Each row comes from the steps of one walk. Every step used is in the known rows, and no mark comes twice. Write the walk behind each row, first mark first.
Known rows
binom/zotu/maba/sase:  -6.5   8.7 -31.4  27.9 -55.2 -15.7 -29.2 -18.8   5.8 -23.6 -38.6  -2.5 -49.1 -23.6 -30.4 -50.9  24.1 -10.6 -51.4   5.5
doroz/dide/maba/sase:   8.7  -3.9 -39.7  -0.6 -23.5  -7.7 -34.2  20.0 -13.0   7.8  25.6  -6.9 -49.1  11.4 -22.9 -39.6   2.4 -28.8  16.7  50.3
maba/sase/binom/dide/doroz: -47.2  -0.5 -34.6  -6.6 -26.2  41.6  39.3  -3.2  33.1   3.6  41.8 -38.2  14.8 -27.6 -30.2 -14.8  34.9  -2.6   1.1  -9.3
zotu/maba/sase/binom/dide/doroz: -25.4 -29.2 -46.2  -2.1 -29.9  19.4  13.3 -19.8  35.6  -2.4  15.4 -42.9 -12.8 -24.3 -29.3 -40.1  38.6 -10.1 -25.3  19.3
maba/sase: -18.9  -9.4 -14.1  -2.9  -2.6   2.2   1.8 -14.1   3.0  -3.3   3.4   6.0 -16.2   0.3 -33.3 -24.9  17.2  -7.4 -26.8   1.0
sase/binom/zotu/doroz: -22.5 -11.8   5.7  -0.3 -29.3  30.5  27.1  26.0 -20.0  10.1 -16.5 -33.2  11.1 -50.6  -8.5  19.3  32.9  29.7  21.9 -43.3
sase/binom/zotu/maba: -10.8  -5.5 -19.5  18.8 -55.3  20.8 -11.9   5.3  -1.7 -11.7 -38.5 -24.7  -4.9 -39.4  -6.4 -19.3  16.3  21.7  11.9  -8.2
zotu/doroz/dide/maba/sase/binom:  -7.2 -54.9 -24.4 -26.9  -6.1  22.2   7.3  32.0 -28.3  34.9  21.5 -33.4 -20.6 -23.8 -30.3  -9.1  27.5   0.6  28.6  20.9
zotu/doroz/sase/binom/dide: -33.7 -31.5  -6.9 -25.9   3.2  24.8  45.8   5.7  -0.3  11.3  28.5 -22.6  26.2 -21.6  14.6   2.5 -13.1  23.9  23.6 -15.5
dide/doroz/sase/binom/zotu:  -4.4  13.0  27.9   9.6 -35.2  -5.4  26.5  36.9  48.7 -14.1  10.3 -30.0  -5.4 -25.4  13.3 -13.8   9.6  30.2  29.6 -37.9
zotu/doroz/sase/binom: -10.6 -56.5  22.8 -30.2  15.9  11.8  39.6  14.4   0.0  16.7   6.0 -17.6  14.6 -19.1  10.9   5.1  -3.7  34.7  23.1 -23.4
maba/sase/binom/dide: -53.9  -4.9 -46.5  -1.8 -33.2  54.4  22.9 -12.2   0.4   7.9  27.3 -17.6  15.7 -15.6 -26.8 -17.9  19.6   7.1   5.2   1.6
maba/sase/binom: -33.4 -30.8  -8.1 -11.8 -14.4  35.1  11.6  -4.8  -1.0  10.0   4.6 -11.1   6.3 -16.2 -37.1 -20.1  28.0  12.2   2.7 -13.5
binom/sase:  13.1  10.7  -2.7  20.9 -31.9  -0.6  22.2   2.0  25.0  -4.8 -21.6   6.0 -14.1  -5.2 -26.5   6.8 -24.3  -8.9  -6.4   1.9
dide/doroz/zotu:  18.1  -5.5  28.4  16.5  -6.3 -22.4  27.0   3.6  39.7 -32.5  17.2 -23.6  -7.1 -14.9   4.9  29.8  14.4  38.4  -2.5 -14.8
maba/sase/binom/dide/doroz/zotu: -39.4  -8.2 -24.5   9.4 -35.0  35.4  41.7  -8.3  32.9 -19.8  39.5 -37.8   9.0 -27.7 -21.8   5.9  25.2  37.8   3.6  -7.5
zotu/doroz/sase:   4.1 -36.8  24.4 -23.4  23.2 -18.0  27.2   4.0   2.8   5.2   7.7  -2.9  -6.4  -5.8  10.1  -2.4  -8.5  14.7  -4.9 -15.3
doroz/zotu/maba:  25.7 -34.9  -9.2  24.9 -12.6 -19.6 -15.2 -36.3   4.0 -41.7 -23.3   0.2 -23.9  -1.2   9.2   0.9 -13.6  44.2 -19.9  26.5
zotu/maba/sase/binom:  -9.5 -50.1 -29.8  -4.2 -20.9  14.7  -8.5 -27.9   1.2  -0.1 -21.8 -16.3 -20.4 -12.4 -38.6 -44.0  27.5   2.9 -21.0  18.8
zotu/binom:  11.7 -28.9 -15.9  -3.2 -16.6   9.4   0.4  -5.6  32.2  25.5 -19.2  -4.7 -23.1 -12.8   9.4  -1.3  -4.8  22.4   0.6   1.6
dide/maba/sase/binom:  -1.0 -16.8 -42.2   9.5 -22.9  15.6   3.2  33.9 -12.5  18.3  15.6  -2.8  -0.3  -9.8 -42.5 -23.2   8.9  -2.0  23.7  13.3
maba/sase/binom/zotu/doroz: -37.5 -25.8  -6.6  -1.8 -31.8  33.4  24.9  12.5 -12.4   7.5 -12.5 -24.5  -8.6 -47.2 -40.9  -3.6  47.8  20.9  -8.3 -40.3
sase/binom: -18.4 -20.1  -1.6  -6.2  -8.6  37.8  10.1  14.2  -6.4  10.8  -2.1 -17.1  23.2 -14.9   1.2   6.8   9.8  20.2  37.5 -13.3
binom/zotu/doroz/dide/maba/sase:  -5.4   5.5 -28.4   3.7 -46.2 -10.8 -13.1  30.2 -26.1   6.1  -1.6 -23.7 -52.2 -31.7 -30.5 -17.2  26.7 -13.1  -4.9   9.3
binom/dide: -27.6  34.4 -43.8   7.0 -21.4  21.8   9.0 -11.2   6.8  -2.9  29.8 -12.3  13.4  -5.6   8.2  -2.7 -11.9 -12.9  -2.8  16.4

Write each row's walk
 -9.3 -22.6 -33.5 -14.2  -7.5  18.3  38.8  33.5  -5.4  20.0  39.7 -19.8  24.9 -17.7   9.3  -4.0 -21.5  13.0  39.1   7.7
zotu/doroz/sase/binom/dide/maba
 -1.9 -62.0 -16.5  15.5 -32.2   7.0  -4.6 -37.7   2.3 -33.6 -23.1  -8.2 -21.3 -11.2 -16.7 -13.9  12.5  55.3 -18.7  15.4
doroz/zotu/maba/sase/binom
  0.5 -37.2 -27.7   1.6 -13.1 -14.3 -22.1 -37.1   8.1  -9.1 -20.3  -0.5 -40.2   1.2 -32.6 -53.4  20.8 -19.7 -50.2  34.3
zotu/maba/sase
 -4.1   9.4  15.0   5.2 -23.9 -20.1  15.4  13.3  -1.3  -6.6  -9.3  -6.2 -22.1 -24.9   9.3  -8.4   0.5  18.3  -8.7 -33.1
binom/zotu/doroz/sase
  7.8  17.6 -22.4  32.3 -52.2 -19.4 -28.1 -10.4   4.0 -24.7 -37.6  -6.6 -38.0 -22.8  -5.0 -30.5   8.7  -5.3 -30.5  10.1
binom/zotu/maba
-19.6  15.1 -65.3  13.8 -39.0  43.9  14.1  31.9  -8.5  16.1  38.2 -22.3  32.1 -19.5  -1.5  -0.5 -14.0   1.2  51.0  20.7
sase/binom/dide/maba
 -6.0  -5.7 -19.4   1.0 -49.0  25.3  -0.2  55.3 -28.6  18.5  -2.8 -41.9 -12.0 -44.5  -8.1   4.0  22.3  10.2  53.8  -3.5
sase/binom/zotu/doroz/dide/maba
 -8.0  -8.5  -7.1  14.8 -50.9   1.1 -14.3   5.0  15.2 -19.4 -25.0 -10.1 -18.5 -12.1  14.1 -46.6 -15.4  29.5  17.4  -7.2
doroz/sase/binom/zotu/maba
 -8.4  -2.5 -40.0  23.8 -34.5  -9.0  20.2 -36.9  47.7 -37.6  35.7 -32.1 -20.7 -17.0 -11.3 -12.5  15.1  14.3 -43.7  27.2
binom/dide/doroz/zotu/maba/sase
-12.6 -14.9 -31.7  15.5 -34.7  25.4  27.7 -10.0  35.4 -24.2  21.4 -50.2  20.5 -32.0   9.4  12.5  11.3  40.2  16.5  11.7
sase/binom/dide/doroz/zotu/maba
-30.5 -29.6 -62.0  -2.3 -32.9  31.5  -2.6 -34.6   5.9  -4.1  -1.2 -19.6  -9.1 -14.8 -28.2 -41.6  21.0  -2.6 -22.7  29.7
zotu/maba/sase/binom/dide
-16.9  35.0 -80.2  17.4 -34.7   8.9   3.1   5.1  -3.2   1.6  43.1  -2.7  -3.7  -1.8 -25.3 -33.2  -8.9 -30.4 -10.0  40.1
binom/dide/maba/sase
 36.0 -22.0  14.1  29.7 -38.1 -17.0  43.3  -1.3  82.7 -14.9 -14.7 -26.7 -33.9 -28.7  -5.2  35.5  -9.0  49.3  -6.2  -9.3
dide/doroz/zotu/binom/sase
 -0.4   2.7 -28.0  -3.8 -30.6  -0.4  26.0   0.2  80.7  14.2  28.0 -30.3 -21.1 -13.3  29.3 -12.9 -21.0  19.4   2.1   8.0
zotu/binom/dide/doroz/sase
-25.8   1.9 -19.3  10.0 -32.7  34.2  43.5   4.2  32.9 -18.6  42.7 -48.1  34.5 -28.4  10.9  33.8   8.3  45.8  35.6  -8.2
sase/binom/dide/doroz/zotu
-18.7  37.5 -28.7   3.6 -12.0   3.3  33.0  -0.3  43.7  -6.8  47.7 -37.6  12.0 -14.7   5.8   3.4  11.2 -15.3  -8.1   7.4
binom/dide/doroz
 27.3 -31.1  -6.7  34.1 -48.4   1.3  20.9 -18.3  45.1 -12.3 -32.8   2.8 -38.4 -20.5  -1.4  31.2 -37.2  66.0  -1.1   2.2
doroz/zotu/binom/sase
 -2.0 -11.0 -42.5  25.0 -42.6  18.4  11.4 -28.6  32.2 -10.2   6.0 -13.2 -14.6 -16.0  29.3  24.5 -26.1  65.8   3.4  16.3
doroz/zotu/binom/dide
 15.0   0.0  28.8  -4.4   3.8 -35.5  22.1  20.5  60.6 -14.3  27.0 -16.0 -14.7   4.9  14.3 -18.0  -3.3   7.5   1.6 -11.4
dide/doroz/sase
 -8.1   9.7 -46.4  13.6 -66.6  15.5 -32.8  36.1 -17.5   7.2  11.9 -22.5 -43.7 -13.9 -27.6 -39.4  15.3  -4.9  40.3  28.6
doroz/dide/maba/sase/binom/zotu
 10.4   2.6 -40.5  13.6 -20.4 -11.8  -6.5  24.5  -8.2   6.1  13.4   8.9 -21.7   0.6 -35.6 -34.4   2.6 -21.9  -9.4  24.7
dide/maba/sase
-19.6   8.8   7.6  11.4 -44.4  13.2   2.7  20.2  15.6 -12.0  -8.3  -3.5  -1.8 -13.3  18.1 -27.2 -17.7  46.2  37.3 -25.9
doroz/sase/binom/zotu
-43.0 -31.5 -10.9 -16.2 -41.0  35.5   7.6   9.1 -14.7   8.1  -4.6 -32.2 -29.1 -38.7 -34.7 -13.3  46.9  15.1   7.3 -17.7
maba/sase/binom/zotu/doroz/dide
-13.4  32.4 -12.9  -1.4 -14.4  -8.7  29.0   5.9  59.6 -15.8  56.9 -25.8   2.0   3.0  24.1 -18.8 -19.9  -2.0  -0.8   4.8
binom/dide/doroz/sase
 23.6 -34.7   5.6  19.5 -12.6 -33.4   7.9 -24.5  44.1 -44.0   3.1 -25.4 -37.2 -12.1 -20.1 -10.9  29.6  25.6 -44.2  13.5
dide/doroz/zotu/maba/sase
-25.9 -18.9   1.2 -10.9 -35.5  32.6   6.6  28.1 -20.7  11.6 -11.6 -44.3  -8.1 -45.5  -3.8  11.9  30.9  25.2  41.6 -22.2
sase/binom/zotu/doroz/dide
 -8.4   7.7   7.3   5.1 -26.4  -3.0  18.3  16.6 -18.4  -2.1 -17.0 -16.6 -14.1 -42.8  -8.1  10.8  22.1   4.8 -17.3 -31.5
binom/zotu/doroz
